Each row comes from the steps of one walk. Every step used is in the known rows, and no mark comes twice. Write the walk behind each row, first mark first.
Known rows:
soze-febig-nobudad-naza: [-0.01,  0.09,  0.10,  0.10,  0.16,  0.07,  0.22,  0.30,  0.15,  0.23,
  0.20,  0.11, -0.03,  0.08, -0.21, -0.12, -0.06,  0.19,  0.13, -0.29,
 -0.15]
fogi-febig: [ 0.03,  0.02,  0.01,  0.06,  0.12,  0.07,  0.06,  0.07,  0.13,  0.14,
 -0.04,  0.09,  0.03,  0.02, -0.18, -0.04,  0.08,  0.53,  0.03, -0.13,
 -0.05]
zered-soze-febig-nobudad: [ 0.30,  0.19, -0.07,  0.11,  0.20,  0.06,  0.22,  0.19, -0.06,  0.16,
  0.29,  0.14, -0.07,  0.04, -0.15, -0.02, -0.07,  0.14,  0.19, -0.19,
 -0.02]
soze-febig-nobudad-naza-fogi-buzet: [ 0.15,  0.08,  0.11,  0.15,  0.26,  0.29,  0.22,  0.15,  0.16,  0.14,
  0.22,  0.25,  0.00,  0.24, -0.18, -0.18,  0.00,  0.43,  0.06, -0.40,
 -0.29]
nobudad-zered-soze-febig: [ 0.22,  0.23, -0.05,  0.07,  0.31,  0.10,  0.03,  0.27, -0.06,  0.19,
  0.09,  0.15,  0.15, -0.03, -0.23, -0.08,  0.11,  0.18,  0.12, -0.13,
 -0.46]
soze-febig-nobudad: [ 0.20,  0.07,  0.13,  0.05,  0.14, -0.03,  0.27,  0.32,  0.13,  0.22,
  0.18,  0.11, -0.03,  0.11, -0.09, -0.01, -0.06,  0.27,  0.21, -0.06,
  0.03]
febig-nobudad-naza: [-0.05,  0.01,  0.16,  0.06,  0.08,  0.17,  0.17,  0.01,  0.09,  0.09,
  0.23,  0.10,  0.07,  0.00, -0.15, -0.12, -0.08,  0.00,  0.04, -0.21,
 -0.17]
naza-fogi-buzet-soze: [ 0.15,  0.01,  0.07,  0.13,  0.16,  0.39, -0.17, -0.07,  0.19, -0.05,
  0.12,  0.28,  0.09,  0.24, -0.17, -0.08,  0.09,  0.15, -0.01,  0.05,
 -0.21]
febig-nobudad: [ 0.16, -0.01,  0.19,  0.01,  0.03,  0.08,  0.21,  0.03,  0.07,  0.07,
  0.22,  0.10,  0.05,  0.03, -0.02, -0.01, -0.09,  0.09,  0.13,  0.02,
  0.02]
buzet-nobudad-naza-soze: [-0.03,  0.02,  0.07,  0.06,  0.10,  0.39,  0.10,  0.22, -0.06,  0.05,
  0.09,  0.07,  0.05,  0.34, -0.35, -0.21, -0.05, -0.18, -0.19, -0.42,
 -0.17]
buzet-nobudad-zered-soze-febig: [ 0.44,  0.25, -0.01, -0.02,  0.31,  0.15,  0.19,  0.27, -0.05,  0.19,
  0.04,  0.14,  0.09,  0.14, -0.28, -0.17,  0.03,  0.15, -0.01, -0.22,
 -0.35]
fogi-buzet-nobudad: [ 0.34, -0.06,  0.19,  0.01,  0.17,  0.10,  0.00,  0.02,  0.10, -0.14,
 -0.06,  0.12,  0.18,  0.21, -0.11, -0.17,  0.01,  0.23, -0.20, -0.28,
  0.03]
buzet-nobudad-naza-fogi-febig-soze: [ 0.04,  0.18, -0.02,  0.06,  0.19,  0.68,  0.30, -0.11,  0.31,  0.29,
  0.24,  0.22, -0.13,  0.35, -0.62, -0.22, -0.06,  0.34, -0.13, -0.65,
 -0.31]
febig-nobudad-naza-soze: [-0.07,  0.03,  0.07,  0.14,  0.10,  0.26,  0.16,  0.21, -0.12,  0.07,
  0.34,  0.09,  0.07,  0.16, -0.21, -0.11, -0.10, -0.13,  0.01, -0.25,
 -0.20]
fogi-buzet-nobudad-naza-soze: [ 0.10, -0.01,  0.07,  0.13,  0.23,  0.29, -0.06,  0.20, -0.08, -0.13,
  0.06,  0.10,  0.19,  0.34, -0.31, -0.27, -0.01,  0.02, -0.30, -0.55,
 -0.20]
zered-soze: [ 0.09,  0.07, -0.04,  0.09,  0.09,  0.23, -0.07, -0.09, -0.08, -0.01,
  0.12,  0.13,  0.06, -0.04, -0.16, -0.03,  0.06, -0.05,  0.01, -0.19,
 -0.12]
zered-soze-febig-nobudad-naza-fogi: [ 0.13,  0.24, -0.08,  0.14,  0.19,  0.47,  0.32,  0.04, -0.01,  0.26,
  0.36,  0.25, -0.16,  0.17, -0.29, -0.13, -0.03,  0.11,  0.15, -0.41,
 -0.32]
nobudad-naza-fogi: [-0.18, -0.01,  0.14,  0.05,  0.02,  0.55,  0.08, -0.10,  0.17,  0.15,
  0.08,  0.20,  0.00,  0.17, -0.23, -0.13,  0.10,  0.04,  0.00, -0.28,
 -0.36]
fogi-naza-soze-febig-nobudad: [ 0.02,  0.08, -0.05,  0.24,  0.06,  0.10,  0.21,  0.49, -0.08,  0.15,
  0.32,  0.09, -0.07,  0.26, -0.23, -0.10, -0.12,  0.42,  0.10, -0.14,
 -0.03]
naza-nobudad-zered: [ 0.29,  0.01,  0.24, -0.09,  0.14,  0.12,  0.47,  0.10,  0.04,  0.07,
  0.00,  0.09,  0.29,  0.12, -0.12,  0.02,  0.01,  0.09,  0.19,  0.04,
 -0.40]
naza-fogi-zered-soze-febig-nobudad: [ 0.47,  0.24, -0.13,  0.07,  0.29,  0.34,  0.44,  0.13, -0.08,  0.24,
  0.34,  0.25, -0.07,  0.21, -0.06, -0.05, -0.04, -0.04,  0.22, -0.09,
 -0.33]
fogi-zered-soze: [ 0.21,  0.11, -0.12,  0.07,  0.23,  0.19,  0.01, -0.02, -0.12, -0.01,
  0.13,  0.12,  0.17, -0.02, -0.05, -0.06,  0.06, -0.28,  0.02, -0.09,
 -0.32]

Which walk is each row?
[ 0.21,  0.24, -0.17,  0.13,  0.36,  0.12,  0.25,  0.24, -0.08,  0.18,
  0.30,  0.13,  0.05,  0.02, -0.17, -0.16, -0.06, -0.16,  0.10, -0.33,
 -0.41] -> fogi-zered-soze-febig-nobudad-naza
[ 0.08,  0.21, -0.10,  0.16,  0.23,  0.15,  0.18,  0.17, -0.04,  0.18,
  0.31,  0.14, -0.06,  0.00, -0.28, -0.13, -0.06,  0.06,  0.10, -0.42,
 -0.21] -> zered-soze-febig-nobudad-naza
[ 0.16,  0.05,  0.11, -0.06,  0.17,  0.57,  0.31, -0.04,  0.14,  0.14,
  0.03,  0.18,  0.05,  0.34, -0.18, -0.25,  0.01, -0.21, -0.13, -0.27,
 -0.45] -> buzet-nobudad-naza-fogi-zered
[ 0.28,  0.22,  0.09,  0.04,  0.29, -0.04,  0.15,  0.42,  0.15,  0.27,
  0.26,  0.16,  0.11,  0.07, -0.19, -0.05, -0.07,  0.15,  0.25,  0.30,
 -0.35] -> buzet-soze-febig-nobudad-zered
[ 0.27,  0.17,  0.09,  0.07,  0.28,  0.04,  0.30,  0.59, -0.12,  0.24,
  0.28,  0.13,  0.15,  0.19, -0.16, -0.04, -0.05,  0.17,  0.20,  0.03,
 -0.36] -> naza-soze-febig-nobudad-zered
[ 0.43,  0.29, -0.08,  0.03,  0.26,  0.36,  0.41, -0.13, -0.10,  0.27,
  0.33,  0.26,  0.03,  0.03, -0.17, -0.07, -0.02,  0.50,  0.16, -0.02,
 -0.49] -> naza-fogi-febig-nobudad-zered-soze
[-0.20,  0.08, -0.04,  0.18,  0.19,  0.24, -0.02,  0.51, -0.01,  0.19,
  0.09,  0.10,  0.02,  0.25, -0.36, -0.12,  0.08,  0.03,  0.01, -0.42,
 -0.28] -> nobudad-naza-soze-febig
[ 0.14,  0.15, -0.11,  0.12,  0.19,  0.13, -0.01,  0.20, -0.02,  0.14,
  0.09,  0.14, -0.03,  0.05, -0.23, -0.04,  0.08,  0.13,  0.10, -0.28,
 -0.11] -> zered-soze-febig
[ 0.45,  0.22,  0.10,  0.10,  0.39,  0.18,  0.15,  0.27,  0.17,  0.17,
  0.28,  0.31,  0.14,  0.24, -0.16, -0.12, -0.01,  0.39,  0.18,  0.19,
 -0.48] -> naza-fogi-buzet-soze-febig-nobudad-zered
[ 0.29,  0.15,  0.19,  0.00,  0.26, -0.06,  0.31,  0.39,  0.08,  0.26,
  0.18,  0.13,  0.15,  0.04, -0.09, -0.05, -0.03,  0.31,  0.23,  0.08,
 -0.33] -> soze-febig-nobudad-zered
[ 0.39,  0.13,  0.04, -0.03,  0.20,  0.20,  0.41, -0.03, -0.14,  0.02,
  0.11,  0.12,  0.25,  0.05, -0.19,  0.02,  0.01, -0.05,  0.17, -0.09,
 -0.44] -> naza-nobudad-zered-soze
[ 0.47,  0.04,  0.26, -0.06,  0.25,  0.39,  0.18, -0.03,  0.10,  0.00,
 -0.01,  0.24,  0.25,  0.30, -0.11, -0.21,  0.06,  0.33, -0.13, -0.12,
 -0.45] -> naza-fogi-buzet-nobudad-zered
[ 0.14,  0.22, -0.06,  0.09,  0.31,  0.37,  0.28,  0.27,  0.21,  0.32,
  0.33,  0.25, -0.07,  0.28, -0.22, -0.15, -0.06, -0.16,  0.18,  0.04,
 -0.49] -> buzet-soze-febig-nobudad-naza-fogi-zered
[ 0.42,  0.22, -0.15,  0.09,  0.33,  0.02,  0.29,  0.26, -0.11,  0.16,
  0.29,  0.14,  0.04,  0.05, -0.05, -0.05, -0.06, -0.09,  0.19, -0.10,
 -0.23] -> fogi-zered-soze-febig-nobudad
[ 0.11,  0.16,  0.00,  0.19,  0.18,  0.08,  0.24,  0.56, -0.11,  0.21,
  0.32,  0.10,  0.11,  0.19, -0.23, -0.15, -0.09,  0.46,  0.11,  0.01,
 -0.39] -> fogi-naza-soze-febig-nobudad-zered
[ 0.16, -0.06,  0.16,  0.08,  0.12,  0.37, -0.02, -0.10,  0.12, -0.05,
  0.04,  0.24,  0.13,  0.20, -0.07, -0.08,  0.12,  0.31, -0.03, -0.17,
 -0.19] -> naza-fogi-buzet
[ 0.41,  0.19,  0.08,  0.12,  0.43, -0.14,  0.00,  0.40,  0.14,  0.09,
  0.23,  0.20,  0.24,  0.07, -0.15, -0.11, -0.03,  0.35,  0.14,  0.17,
 -0.37] -> fogi-buzet-soze-febig-nobudad-zered
[ 0.40,  0.18,  0.05, -0.06,  0.21,  0.24,  0.13, -0.02, -0.10,  0.04,
  0.07,  0.13,  0.19,  0.06, -0.21, -0.16,  0.00, -0.04, -0.08, -0.14,
 -0.37] -> buzet-nobudad-zered-soze
[ 0.30,  0.25, -0.15,  0.03,  0.32,  0.55,  0.32,  0.12,  0.00,  0.23,
  0.11,  0.22, -0.07,  0.36, -0.31, -0.26,  0.03, -0.16, -0.06, -0.48,
 -0.49] -> buzet-nobudad-naza-fogi-zered-soze-febig
